Each row comes from the steps of one path. Every step used is in the known rows, and no mark comes twice. Write the path behind each row, first mark first.
In the rows, 128 means zero.
Known rows
vuvu, vusat, buzef, nesip: 112 120 122 126 127 127 115 125 130 168 100 131 127 137 156 133 143 105
 119 141 153 109 145 158 145
bavura, vusat, buzef: 123 135 120 117 142 127 125 134 135 127 122 122 118 138 150 144 148 127
 113 140 143 146 133 138 118
povo, vuvu, nesip, bavura, vusat, buzef: 107 117 128 109 131 133 125 131 124 124 104 117 133 127 160 136 164 117
 98 143 148 135 148 159 133
vusat, buzef, povo, vuvu, teve, kolu: 82 139 149 109 117 145 134 123 130 173 77 116 130 120 136 105 146 177
 123 131 162 113 154 146 130
vuvu, teve, kolu, vusat, buzef, nesip: 79 132 148 116 134 124 127 120 143 203 75 113 130 126 133 123 152 143
 123 156 179 120 158 120 149
vuvu, vusat: 119 113 133 121 120 129 124 125 119 145 108 127 127 133 133 112 143 119
 120 132 135 124 140 132 127
teve, vuvu, nesip, bavura, vusat, buzef: 104 127 123 126 149 130 121 137 130 137 107 106 115 126 143 154 169 125
 100 155 164 153 140 151 140
bavura, vusat, buzef, nesip, vuvu, teve: 126 118 117 96 137 122 107 139 109 158 104 124 137 142 143 163 131 135
 120 138 164 140 130 141 130
buzef, povo, vuvu: 119 125 138 122 114 150 130 130 118 134 115 132 126 117 142 112 119 152
 129 114 122 109 131 147 131
nesip, bavura, vusat: 140 104 137 112 141 135 127 140 124 118 140 124 123 133 137 146 133 111
 118 138 114 161 132 134 129
nesip, bavura: 135 113 132 130 131 132 135 129 132 124 144 126 129 125 128 141 125 110
 125 134 112 143 135 140 142
teve, kolu, vusat: 99 128 146 120 136 129 145 114 139 165 105 115 125 125 125 110 145 145
 122 151 145 141 144 97 137
vusat, buzef, nesip: 121 136 118 135 135 125 121 128 139 150 122 132 128 133 150 148 129 114
 126 137 146 113 134 154 145
teve, kolu, vusat, bavura: 89 140 144 125 127 117 138 122 147 180 116 118 127 122 142 109 157 136
 114 144 146 141 158 111 136
mafu, nesip, bavura, vusat, vuvu: 137 111 128 112 154 149 152 137 121 113 157 121 120 131 126 154 143 119
 126 152 109 172 129 129 123
nesip, bavura, vusat, vuvu, povo: 135 124 145 129 137 141 145 135 129 127 124 109 106 139 135 122 160 122
 133 133 137 161 127 148 130
mafu, nesip, bavura, vusat: 143 95 119 118 153 139 145 141 124 107 154 130 125 125 119 156 129 105
 124 146 92 175 131 129 138
bavura, vusat, buzef, nesip: 126 127 122 117 144 128 112 139 130 145 117 129 123 140 159 154 137 114
 120 140 147 130 130 148 131
povo, vuvu, vusat: 112 113 140 110 109 143 123 124 108 139 94 124 132 127 139 94 147 132
 116 126 140 107 143 134 133
mafu, nesip: 130 119 110 133 140 131 145 129 128 116 142 135 130 121 111 139 125 122
 134 136 106 142 128 122 137
nesip, bavura, vusat, buzef, povo, vuvu, teve: 108 114 147 100 124 150 123 142 122 144 101 118 122 121 150 132 144 145
 110 128 136 136 152 166 130
buzef, nesip: 132 120 129 128 129 129 115 132 124 146 124 135 133 130 137 138 116 115
 135 128 133 113 125 137 140
buzef, nesip, bavura: 139 105 133 128 133 134 121 133 127 142 139 134 134 126 136 150 113 97
 132 134 118 128 133 151 154
kolu, teve, vuvu, nesip, bavura, vusat: 114 123 149 115 146 130 124 142 122 145 102 114 120 129 135 138 156 135
 97 142 164 146 139 115 129
teve, kolu: 114 129 140 120 134 129 138 120 133 149 115 122 131 131 123 119 135 142
 130 140 141 138 134 115 129

Which path is each row?
109 124 130 124 111 117 118 132 127 159 118 130 128 130 152 112 155 110
 111 127 135 123 153 147 128 | vuvu, vusat, bavura
107 126 121 128 123 133 132 124 137 161 106 131 115 129 156 123 142 129
 116 135 138 121 146 164 129 | vuvu, vusat, buzef, povo
117 112 118 104 139 127 149 121 111 151 116 123 146 126 91 139 128 158
 137 146 135 160 134 102 136 | mafu, nesip, vuvu, teve, kolu
112 132 137 107 134 129 122 133 113 134 106 116 125 138 147 129 162 138
 116 140 164 134 126 130 98 | bavura, vusat, vuvu, nesip
118 101 140 102 126 137 120 136 109 119 106 120 138 124 147 126 151 118
 108 134 134 135 139 144 130 | povo, vuvu, nesip, bavura, vusat
74 138 147 119 130 131 144 119 149 197 81 113 117 119 133 114 151 168
 120 149 163 133 160 126 133 | vuvu, teve, kolu, vusat, buzef, povo
121 124 103 116 127 122 133 115 121 149 115 125 130 140 146 139 145 126
 111 143 151 139 139 145 136 | nesip, vuvu, vusat, buzef
104 125 130 119 113 130 120 125 112 129 94 124 142 120 138 108 147 135
 118 125 150 102 135 137 130 | povo, vuvu, nesip
140 128 107 140 125 121 142 120 122 128 119 124 124 135 120 123 131 133
 141 120 137 145 117 137 148 | nesip, vuvu, povo
79 138 143 119 114 143 132 125 133 170 81 116 120 111 142 105 147 166
 114 130 156 107 157 141 136 | kolu, vusat, buzef, povo, vuvu, teve
131 120 125 118 147 131 132 134 140 124 137 120 119 136 149 154 146 109
 109 147 126 161 140 150 132 | nesip, bavura, vusat, buzef
108 141 125 127 120 145 134 125 133 139 112 129 123 120 155 122 132 150
 121 123 135 109 140 163 135 | vusat, buzef, povo, vuvu
109 129 120 127 125 125 129 120 135 151 106 124 122 135 147 123 156 118
 112 141 148 124 148 148 132 | vuvu, vusat, buzef
77 142 150 116 133 128 147 108 133 178 88 105 128 127 136 105 172 154
 117 160 180 129 146 104 120 | teve, kolu, vusat, vuvu, nesip
101 143 122 136 136 124 140 117 151 150 117 118 117 126 143 128 150 130
 111 148 145 131 146 126 139 | kolu, vusat, buzef
122 148 134 146 125 136 145 123 133 136 112 113 111 135 127 104 155 140
 143 124 153 128 123 140 130 | vusat, vuvu, povo
138 116 146 128 139 143 130 139 125 144 119 116 112 140 143 132 147 108
 139 134 142 145 125 156 143 | buzef, nesip, bavura, vusat, vuvu, povo
104 127 118 114 131 119 121 121 124 180 98 120 136 130 135 148 133 137
 119 146 170 124 143 129 152 | kolu, vusat, buzef, nesip, vuvu, teve
131 108 108 126 155 142 153 141 141 123 153 134 113 124 141 167 130 115
 120 148 95 174 138 160 139 | mafu, nesip, bavura, vusat, buzef, povo
71 133 154 106 124 138 125 118 131 197 63 110 137 122 138 105 156 156
 118 150 183 102 161 122 153 | povo, vuvu, teve, kolu, vusat, buzef, nesip
117 150 144 132 137 134 131 133 130 149 110 119 116 128 122 124 138 157
 114 128 163 123 131 102 133 | kolu, teve, vuvu
99 129 123 110 124 136 122 135 121 137 89 125 125 125 169 125 154 145
 107 129 154 117 139 163 118 | bavura, vusat, buzef, povo, vuvu, nesip
111 121 130 136 135 132 123 130 123 138 114 111 125 115 122 138 148 125
 116 143 149 135 135 141 149 | teve, vuvu, nesip, bavura
102 136 126 136 131 127 117 129 119 141 99 113 123 119 122 127 151 143
 120 137 164 119 128 128 135 | teve, vuvu, nesip
111 109 135 120 117 135 127 125 117 125 110 123 142 117 138 119 144 118
 114 131 134 117 142 150 143 | povo, vuvu, nesip, bavura
78 125 165 100 117 141 133 118 121 175 69 105 135 117 117 85 156 171 120
 140 166 118 156 96 135 | povo, vuvu, teve, kolu, vusat
99 121 139 129 147 131 143 114 155 184 114 118 127 126 147 142 142 113
 117 166 147 141 158 135 168 | teve, kolu, vusat, buzef, nesip, bavura
144 95 139 113 142 136 114 145 120 136 136 130 128 134 145 156 121 98
 125 138 118 146 129 144 142 | buzef, nesip, bavura, vusat
101 143 139 131 136 133 119 128 133 187 82 123 115 136 148 128 152 134
 104 142 188 103 148 132 150 | kolu, teve, vuvu, vusat, buzef, nesip
110 124 136 128 126 140 118 129 115 152 97 113 115 125 123 115 151 139
 117 138 155 125 136 126 139 | teve, vuvu, vusat
94 125 160 99 115 141 126 124 114 158 78 112 142 121 115 94 146 168 127
 128 160 116 147 114 129 | povo, vuvu, teve, kolu
134 131 100 124 136 121 125 121 124 149 130 134 138 138 148 164 118 122
 126 138 148 127 125 151 150 | vusat, buzef, nesip, vuvu
109 132 145 133 138 127 132 131 130 151 105 117 125 121 127 133 149 134
 103 138 163 128 141 121 143 | kolu, teve, vuvu, nesip, bavura
92 122 161 102 112 149 130 128 116 168 79 120 134 117 123 96 133 178 132
 122 149 113 146 130 126 | buzef, povo, vuvu, teve, kolu
